Each row was made from one walk, in order. Every step used is in the known rows, and no mark comes twice. Write each row's walk.
Known rows:
pumazut tugi vafan: [-3.584 -0.477 -1.072 -1.794 -2.478 -2.058  4.122 -1.679 -3.269  0.599
 -2.349  1.666 -1.009 -1.876  2.498  1.670  1.228 -3.721 -2.478 -2.552
  3.665 -0.490 -1.818  1.029]
pumazut tugi mede buvotin: [-1.819  0.424  0.121 -0.105 -1.304  1.622  3.150 -2.297 -1.749  1.651
 -1.487  1.220 -2.203 -3.100  3.436  0.705 -0.768 -2.036 -0.145 -2.253
  4.424  0.682 -3.041  0.272]
vafan tugi: [-3.742  1.464 -1.822 -0.884 -3.474 -0.352  1.522 -2.502 -1.624 -1.451
 -2.081  1.878  0.443 -0.172  3.078  1.756 -0.160 -1.414 -1.427 -1.724
 -0.350 -0.245  0.747  3.286]
vafan mede: [-3.135  0.556 -1.691  1.635 -1.181 -2.208  1.638 -3.320 -1.041 -0.073
 -1.296  2.314  0.489 -0.318  0.418  0.411 -2.102 -0.518 -2.030 -1.654
  0.174 -0.709 -0.210  3.444]
tugi pumazut: [-2.909  3.371  0.581 -0.744  0.872 -0.976  4.356 -1.210 -2.009  1.704
 -2.018  1.454  0.553  0.175  1.392 -0.297  1.474 -2.668 -2.244  0.410
  1.875 -0.047 -0.325  0.495]
niludez pumazut tugi vafan buvotin: [-2.867  1.482 -0.213 -2.229 -0.261 -3.323  4.852 -1.423 -4.155 -1.599
 -3.213  0.976 -0.799  1.638  0.602  0.242  4.019 -6.007 -3.229 -1.858
  3.197  0.000 -2.879  0.531]
niludez pumazut tugi: [-2.814  2.584  0.311 -1.805 -1.343 -0.911  3.182 -1.828 -1.776 -0.161
 -2.492  0.787  0.468  1.488  1.072 -0.305  3.154 -4.348 -1.156 -1.579
  1.521  0.869 -1.881  1.271]
niludez pumazut tugi mede buvotin vafan: [-1.821  1.028  0.855 -0.780  0.617  1.951  2.988 -1.901 -2.161 -0.531
 -2.401 -0.523 -0.627 -0.847  1.739 -1.042  1.789 -5.103 -0.673 -0.996
  4.137  2.365 -3.554 -0.016]
buvotin vafan: [-3.889 -0.740  0.207 -1.414 -0.677 -0.039  1.045 -2.212 -1.792 -0.496
 -2.455 -1.668  0.579 -1.539  3.067 -0.469  0.015 -2.696 -1.361 -0.449
  0.905  1.012  0.832  1.624]
mede buvotin vafan pumazut: [-5.712  1.129  1.396 -2.103 -0.496  0.588  0.272 -2.568 -1.049  0.019
 -3.300 -1.309  0.214 -0.950  4.948 -1.032 -1.457 -3.024  1.109  0.166
  1.465  0.379  1.120  0.046]
pumazut tugi: [-3.088  0.260 -0.094 -1.301 -2.576 -0.626  2.516 -1.969 -2.039  1.556
 -2.424  0.698 -0.491 -1.909  3.403  0.985  0.791 -2.522 -0.942 -2.647
  2.260  0.048 -1.289  1.535]
pumazut tugi mede buvotin vafan niludez: [-1.982 -1.013  1.551 -1.558 -1.671  3.511  3.215 -0.719 -3.638 -0.174
 -2.057  0.348 -1.772 -2.701  7.544  0.741 -0.556 -3.124 -0.388 -1.883
  5.585  1.607 -2.779  0.337]
niludez pumazut tugi mede: [-1.285  1.921 -0.668 -0.221 -0.910  0.214  3.917 -1.847 -2.300 -0.143
 -1.561  2.177 -0.874  0.725  0.009 -0.540  3.406 -2.948 -1.558 -1.909
  3.115  1.886 -3.388  1.239]
tugi vafan buvotin: [-3.713  0.072 -0.745 -1.826 -0.439 -4.129  4.037 -2.076 -3.954 -1.335
 -2.478  1.172 -1.471  0.357  1.580  0.787  1.282 -2.942 -3.571 -1.177
  2.058 -1.524 -0.275  0.928]
niludez pumazut tugi buvotin: [-2.913  3.350 -0.110 -2.587 -1.681 -1.334  2.948 -1.356 -1.024  0.143
 -2.540  1.021 -0.477  1.966  2.313 -0.808  3.650 -2.798 -0.536 -2.014
  0.973 -1.963 -2.198  1.697]
pumazut tugi buvotin niludez: [-2.699  0.737 -0.514 -1.958 -0.785 -0.108  4.253 -1.087 -2.523  1.266
 -3.207  1.635  0.182  0.035  6.590  0.198  2.208 -0.333 -0.128 -2.792
  1.914 -3.044 -2.582  3.645]
mede buvotin: [-4.242  2.308  1.594 -1.951 -0.791  0.062  1.903 -3.131  0.238  0.290
 -1.708  0.099 -0.289 -0.455  3.425  0.094 -1.972 -2.181 -0.129 -0.026
  0.727 -1.030  0.896  0.016]
vafan mede buvotin pumazut: [-2.490  3.408 -1.287  1.014  1.794 -1.752  2.228 -3.018 -0.831  0.165
 -3.535  1.467  1.501 -0.351  1.119 -0.145 -3.822 -1.087 -0.913 -1.036
  0.358 -0.102 -0.536  0.574]
mede buvotin pumazut tugi vafan: [-2.856  3.093 -0.253 -2.431  0.833 -1.323  4.422 -1.542 -2.583  0.693
 -4.720  0.633  0.396 -1.691  2.997  0.765 -0.862 -3.782 -1.188 -1.519
  3.110  0.158 -1.706 -1.923]
buvotin vafan mede: [-3.417 -1.465 -1.268  1.157 -0.182 -0.898  0.705 -2.811 -1.961 -0.672
 -2.290 -0.675  1.091 -1.724  1.736 -0.007 -2.154 -2.333 -1.948 -1.293
  1.008  0.755 -0.256  3.123]
pumazut tugi buvotin vafan niludez: [-3.380 -0.488  0.959 -3.367 -3.200  0.924  2.071  0.175 -3.112 -0.001
 -2.860 -0.286 -1.087 -1.120  8.983  0.322  1.392 -2.015 -0.284 -2.577
  2.854 -2.197 -1.347  1.988]
buvotin pumazut: [-2.248  4.135 -1.145 -1.085  0.754 -1.965  3.006 -1.774 -2.033  0.560
 -4.091  1.018  1.682  0.395  1.017 -0.467  0.330 -0.395 -1.481 -1.183
 -0.407  1.021  0.812  0.051]
mede buvotin pumazut tugi vafan niludez: [-2.799  3.414  1.049 -3.544 -0.508 -0.290  5.379 -0.257 -3.968 -0.523
 -4.397  1.788  0.369 -0.258  6.405  0.983 -0.539 -3.511 -1.346 -1.329
  3.682 -0.079 -1.284 -1.798]
buvotin niludez pumazut tugi vafan: [-2.737  1.346 -0.568 -2.007  1.197 -0.957  7.124 -1.377 -4.576 -1.823
 -3.233  2.694  2.102  2.791  2.484 -0.073  4.349 -4.126 -2.570 -1.201
  2.736  0.356 -3.239  3.007]
vafan buvotin niludez pumazut: [-2.324  2.104  0.473 -1.693  2.870 -1.900  5.481 -2.062 -4.067 -2.414
 -3.422  1.067  1.583  4.370  2.563 -1.161  3.685 -2.800 -2.063 -0.557
  0.421 -0.339 -1.558  3.040]
tugi buvotin niludez: [-3.186  2.077 -0.510 -1.802  0.086 -0.641  4.022 -1.719 -1.651 -0.004
 -2.391  2.236  0.821  2.256  5.422 -0.724  1.796  1.599 -0.371 -1.143
 -0.350 -3.818 -0.433  3.972]
buvotin vafan niludez pumazut tugi: [-3.231  0.237  1.977 -3.506 -1.700  1.474  2.965 -0.089 -4.110 -2.373
 -3.246 -0.593  0.995  1.378  6.386 -0.296  2.769 -5.174 -1.343 -1.105
  2.689  1.893 -1.019  1.379]

Which walk is each row?
[-3.147  2.569 -2.099  0.267  1.247 -3.188  3.863 -2.549 -2.500 -0.833
 -3.196  2.574  0.865 -0.386  0.121  0.568 -2.928 -2.260 -2.842 -0.714
  1.905 -0.602 -0.935  0.191] => tugi vafan mede buvotin pumazut
[-2.608  1.672 -0.111  0.612  2.124  0.231  4.572 -2.958 -2.261 -0.805
 -2.998  2.207  2.227  1.481  2.930 -0.139 -0.973 -3.592 -0.846 -1.144
  2.421 -0.302 -3.586  3.376] => vafan mede buvotin niludez pumazut tugi
[-3.681  2.262  1.411 -3.868 -1.743  0.229  2.248 -0.028 -2.192 -2.422
 -2.260  0.119  0.251  3.328  6.502 -1.440  2.743 -1.827 -0.770 -0.166
  0.436 -2.163  0.503  2.038] => tugi buvotin vafan niludez pumazut
[-2.388  1.486  0.065  0.174 -0.528  1.413  2.828 -3.013 -0.698  0.462
 -0.578  1.618 -1.709 -1.272  2.053 -0.309 -1.398 -0.360 -0.657 -0.365
  2.319  0.281 -0.839  0.364] => tugi mede buvotin
[-1.663  3.168 -1.103 -1.141  0.074 -1.525  3.495 -1.212 -2.685  1.547
 -4.840  0.657  1.164 -1.342  2.383  0.358  0.881 -1.821 -0.965 -2.801
  1.541  1.570 -1.433 -0.075] => buvotin pumazut tugi
[-1.894  1.225  0.124  0.194  1.593  2.349  5.009 -2.825 -2.113 -0.197
 -1.331  2.632 -0.215  0.077  3.686 -0.485 -0.481  0.198 -0.502 -0.295
  2.609  0.348 -1.851  1.939] => tugi mede buvotin niludez
[-2.407  2.219 -1.664 -1.783  1.528 -4.813  4.928 -1.248 -4.817 -1.150
 -4.477  1.216 -0.011  0.682  0.723  0.480  1.428 -2.508 -3.697 -1.488
  1.689 -0.321 -0.544 -0.388] => tugi vafan buvotin pumazut
[-2.318  4.904 -1.457 -1.820  0.000 -2.344  2.488 -1.088 -0.845  0.938
 -3.810  1.348  0.398  1.065  2.769 -1.044  0.938  1.440 -0.520 -1.591
 -1.032 -2.658  0.443  0.752] => tugi buvotin pumazut
[-2.786  2.831  0.246 -1.644  1.797 -0.114  5.418 -2.249 -2.674 -1.856
 -2.668  2.224  2.987  4.394  2.107 -1.382  3.591 -1.938 -1.595  0.083
 -0.123  0.481 -0.830  3.498] => buvotin niludez pumazut
[-3.348 -0.713 -0.161 -2.190 -1.929 -0.209  1.336 -1.013 -1.924  1.381
 -3.172 -1.296 -1.087 -2.678  5.552  0.120  1.174 -2.363 -0.034 -2.635
  2.282 -2.090 -1.835  1.964] => pumazut tugi buvotin vafan
[-3.896  2.623  0.611 -3.606 -2.337 -1.486  5.499 -0.483 -4.145 -3.606
 -1.258  3.472  0.163  4.428  3.285  0.151  3.264 -3.434 -3.851  0.114
  1.714 -0.332  0.363  1.046] => tugi vafan niludez pumazut
[-0.028  1.827 -1.397  0.129  1.593 -2.128  4.293 -0.981 -4.915  0.894
 -4.710  0.793 -1.084 -1.424  1.944  0.148  1.532 -1.555 -1.793 -3.487
  3.404  1.446 -3.225 -0.207] => vafan buvotin pumazut tugi mede
[-3.269  0.676 -1.491  0.405 -2.897 -0.199  2.087 -1.554 -2.812  1.906
 -2.196  3.264 -1.787 -1.376  3.021 -0.175  1.682 -0.167 -0.054 -3.275
  3.645  1.172 -2.022  1.804] => vafan pumazut tugi mede
[-3.302  0.840 -0.329 -0.097 -0.304  1.635  4.104 -1.922 -3.456  1.366
 -2.936  3.426 -0.466 -0.719  5.693 -0.587  1.028 -0.522  0.996 -2.460
  4.151  0.765 -3.000  2.139] => vafan pumazut tugi mede buvotin niludez
[-0.529  0.742 -0.287 -0.266  2.760 -0.504  6.358 -1.503 -5.398 -1.399
 -3.288  1.798  0.042  2.336  2.777 -0.545  4.277 -2.834 -2.001 -2.018
  3.421  1.021 -4.584  2.888] => vafan buvotin niludez pumazut tugi mede
[-3.634  1.401 -0.437  0.881 -0.438 -1.080  1.510 -3.738 -0.102 -0.097
 -1.530  1.422  0.264 -0.790  1.829  0.257 -4.119 -1.661 -0.944 -0.662
  0.892 -1.314 -0.274  1.877] => vafan mede buvotin
[-1.436 -0.314 -1.102  0.647 -2.213  0.568  3.293 -1.973 -2.584  1.504
 -1.461  1.986 -1.921 -2.799  2.303  0.670  1.045 -1.180 -1.224 -3.163
  3.940  1.224 -2.871  1.775] => pumazut tugi mede
[-4.302  0.264  1.784 -2.164  0.177  1.107  1.085 -2.802 -0.508 -0.203
 -2.523 -2.338  0.159 -1.753  4.295 -0.418 -2.101 -3.809  0.037  0.508
  1.381  0.231  0.745 -0.014] => mede buvotin vafan
[-2.389  1.877  0.145 -1.670  1.288  0.297  5.844 -1.720 -3.373 -0.973
 -3.300  1.855  2.481  2.886  3.254 -0.459  3.912 -3.336 -1.253 -1.429
  1.703  0.735 -2.767  3.370] => buvotin niludez pumazut tugi
[-5.238  0.081  1.415 -2.242 -0.856  0.957  0.523 -1.981 -1.682  1.030
 -3.943 -1.564 -0.105 -2.457  6.033 -0.353 -1.109 -4.223  1.447 -1.175
  2.935  0.717 -0.549 -0.161] => mede buvotin vafan pumazut tugi
[-3.128  3.346  1.551 -4.051 -3.320  0.033  3.948  0.332 -2.842 -1.594
 -2.049  2.414 -0.440  3.869  6.832 -0.399  3.661 -2.274 -0.886 -1.668
  1.659 -2.043 -1.195  1.719] => vafan niludez pumazut tugi buvotin
[-0.227  2.346 -1.917  0.421  0.376 -0.354  4.217 -1.129 -3.446  1.623
 -4.115  2.013 -0.170 -2.152  1.416  0.124  1.189 -0.511 -1.264 -2.989
  3.164  2.440 -2.886  0.113] => buvotin pumazut tugi mede
[-2.882  4.632  0.601 -1.939  1.397 -0.633  2.792 -2.298 -0.720  0.647
 -4.101 -0.024  1.173 -0.068  2.587 -0.517 -1.810 -1.617 -0.127 -0.127
  0.268  0.127  0.575 -1.408] => mede buvotin pumazut
[-3.066  2.811  1.743 -2.380  1.944  1.367  5.346 -2.361 -2.061 -0.772
 -3.302  0.802  1.963  2.080  4.596 -0.690  1.392 -4.254 -0.069 -0.382
  2.122  0.135 -2.607  1.564] => mede buvotin niludez pumazut tugi
[-3.235  3.566 -2.175 -1.878 -1.010  0.055  3.920 -1.487 -2.099 -2.795
 -2.839  2.926  1.923  4.060  4.609  0.078  3.093 -0.594 -0.909 -1.462
 -1.006 -2.964 -1.169  5.169] => vafan tugi buvotin niludez pumazut
[-5.237  1.154 -0.619 -2.123 -1.848 -1.053 -0.108 -1.135 -1.206  0.420
 -3.027 -0.091 -0.567  0.140  5.063 -1.624  1.172  0.154  0.651 -1.192
  0.181 -2.504  1.030  2.213] => tugi buvotin vafan pumazut
[-3.220  0.909 -0.324  1.065  1.703 -0.131  3.888 -3.549 -1.480 -0.563
 -2.165  2.359  1.961  0.431  3.640  0.197 -3.133 -1.016 -0.911 -0.588
  1.068 -1.148 -1.314  3.565] => vafan mede buvotin niludez
[-3.149 -0.983 -1.324  0.033  0.666 -1.083  5.580 -2.350 -3.915 -0.408
 -3.040  2.731  0.708 -1.410  3.917  1.651 -1.327 -3.576 -2.271 -2.095
  4.429 -0.992 -3.903  2.746] => pumazut tugi vafan mede buvotin niludez
[-3.149  1.171 -0.516 -1.925 -2.984 -1.153  2.068 -1.167 -1.094  1.842
 -2.448  0.795 -1.606 -1.250  4.803  0.385  1.155 -0.810 -0.085 -2.921
  1.723 -3.160 -1.605  1.976] => pumazut tugi buvotin
[-3.688  0.111 -1.536  0.369  1.388 -1.612  5.272 -2.944 -2.942 -1.675
 -2.007  3.299  1.189  0.483  2.363  0.753 -2.223 -2.173 -2.867 -0.377
  2.333 -1.573 -1.682  2.901] => tugi vafan mede buvotin niludez
[-3.296  1.915 -0.526 -2.239 -1.353 -2.084  4.611 -1.620 -3.034 -1.066
 -2.501  1.716 -0.039  1.364  0.199  0.241  3.673 -5.299 -2.833 -1.421
  2.832  0.421 -2.309  0.663] => niludez pumazut tugi vafan
[-1.485 -0.031  0.155 -0.035  0.509  2.431  5.119 -2.184 -3.042  1.046
 -2.248  2.049 -0.736 -2.010  5.064  0.431  0.100 -1.526 -0.205 -2.055
  4.520  0.775 -4.019  1.881] => pumazut tugi mede buvotin niludez
[-1.134  3.771 -0.601  0.262  1.475  0.758  3.539 -2.223 -1.535  0.572
 -2.718  1.845 -0.579 -1.047  1.199 -0.727 -1.233  0.189 -0.672 -0.619
  2.092  1.563 -1.024 -1.014] => tugi mede buvotin pumazut
[-4.812  1.188 -0.601 -1.323 -3.345 -1.367  1.613 -1.646 -2.365  1.847
 -3.062  1.980 -0.581 -0.654  3.972 -0.095  1.557 -1.615  0.258 -3.007
  1.998  0.154 -0.561  1.797] => vafan pumazut tugi
[-2.729  1.028 -1.111 -0.460 -0.382 -1.227  1.967 -1.518 -1.817 -0.525
 -3.073 -0.062  0.359  0.582  1.868 -0.837  1.627 -3.715 -0.970 -2.126
  1.717 -1.191 -3.178  2.794] => niludez pumazut tugi buvotin vafan mede
[-5.262  0.036 -0.204 -1.411 -1.323 -0.609  0.210 -1.945 -2.227 -0.080
 -3.265 -0.502  0.567 -0.580  3.620 -1.116  0.700 -1.984  0.066 -0.908
  0.939  1.125  1.332  1.682] => buvotin vafan pumazut
[-3.355  2.004 -2.384 -1.518 -1.829  0.159  3.244 -1.713 -2.348 -1.670
 -2.643  2.937  1.188  1.643  6.281  0.746  1.238  0.853 -0.641 -1.900
 -0.596 -3.445 -0.610  5.397] => vafan tugi buvotin niludez
[-3.459 -1.527 -0.919  0.012 -1.616  0.863  1.210 -1.370 -3.649  1.076
 -3.099  0.333 -1.094 -2.907  3.921 -0.514  1.435 -1.987 -0.058 -2.670
  4.071  2.518 -1.943  1.760] => buvotin vafan pumazut tugi mede
[-3.798  1.217  3.374 -3.952 -0.739  2.489  2.813 -0.728 -2.700 -1.891
 -3.203 -1.331  0.548  0.548  7.577 -0.351  0.412 -6.214 -0.156 -0.128
  3.255  1.015 -1.182 -0.278] => mede buvotin vafan niludez pumazut tugi
[-2.440  0.746 -1.756  0.075  1.712 -1.609  6.744 -2.001 -4.594 -2.020
 -3.209  3.576  2.444  2.532  1.368  0.234  2.674 -3.879 -3.185 -1.781
  2.808  0.250 -4.157  4.279] => buvotin niludez pumazut tugi vafan mede
[-2.366  1.571  1.935 -1.680  0.069  3.283  3.569 -1.321 -2.635 -2.587
 -1.274  0.679 -0.547  1.220  4.434 -1.103  0.492 -2.949 -0.999  0.745
  3.281  1.909 -1.210  0.115] => tugi mede buvotin vafan niludez pumazut
[-3.448  2.119  0.915 -2.737  1.895  0.214  6.521 -1.953 -3.116 -1.560
 -3.331  1.719  1.526  2.036  3.713 -0.112  1.926 -5.113 -1.359  0.001
  3.167 -0.389 -3.009  1.064] => mede buvotin niludez pumazut tugi vafan
[-2.941 -1.273 -1.462 -0.146 -1.553 -0.780  0.901 -1.434 -1.882  1.103
 -2.994 -0.367 -0.716 -2.648  4.521  0.403 -0.629 -1.985 -0.496 -3.163
  2.465 -2.171 -2.743  3.175] => pumazut tugi buvotin vafan mede
[-1.074  1.461 -0.593 -0.125  1.631  1.237  6.395 -1.684 -3.999 -0.975
 -2.540  3.020  1.252  2.160  2.211 -0.711  4.306 -2.148 -1.469 -1.560
  3.060  1.683 -4.119  3.434] => buvotin niludez pumazut tugi mede
[-3.420  3.699  1.763 -3.499 -2.384  0.022  3.786 -0.756 -2.646 -2.903
 -1.361  2.482  0.924  4.972  4.609 -0.723  2.911 -2.369 -1.913 -0.025
  0.274  0.201  0.925  1.668] => vafan niludez pumazut
[-3.704 -0.294  0.314 -3.186 -3.837 -0.908  4.902 -0.193 -4.834 -0.854
 -2.199  2.721 -1.120 -0.366  6.149  1.886  1.643 -3.395 -2.842 -2.443
  4.139 -0.650 -1.338  1.149] => pumazut tugi vafan niludez
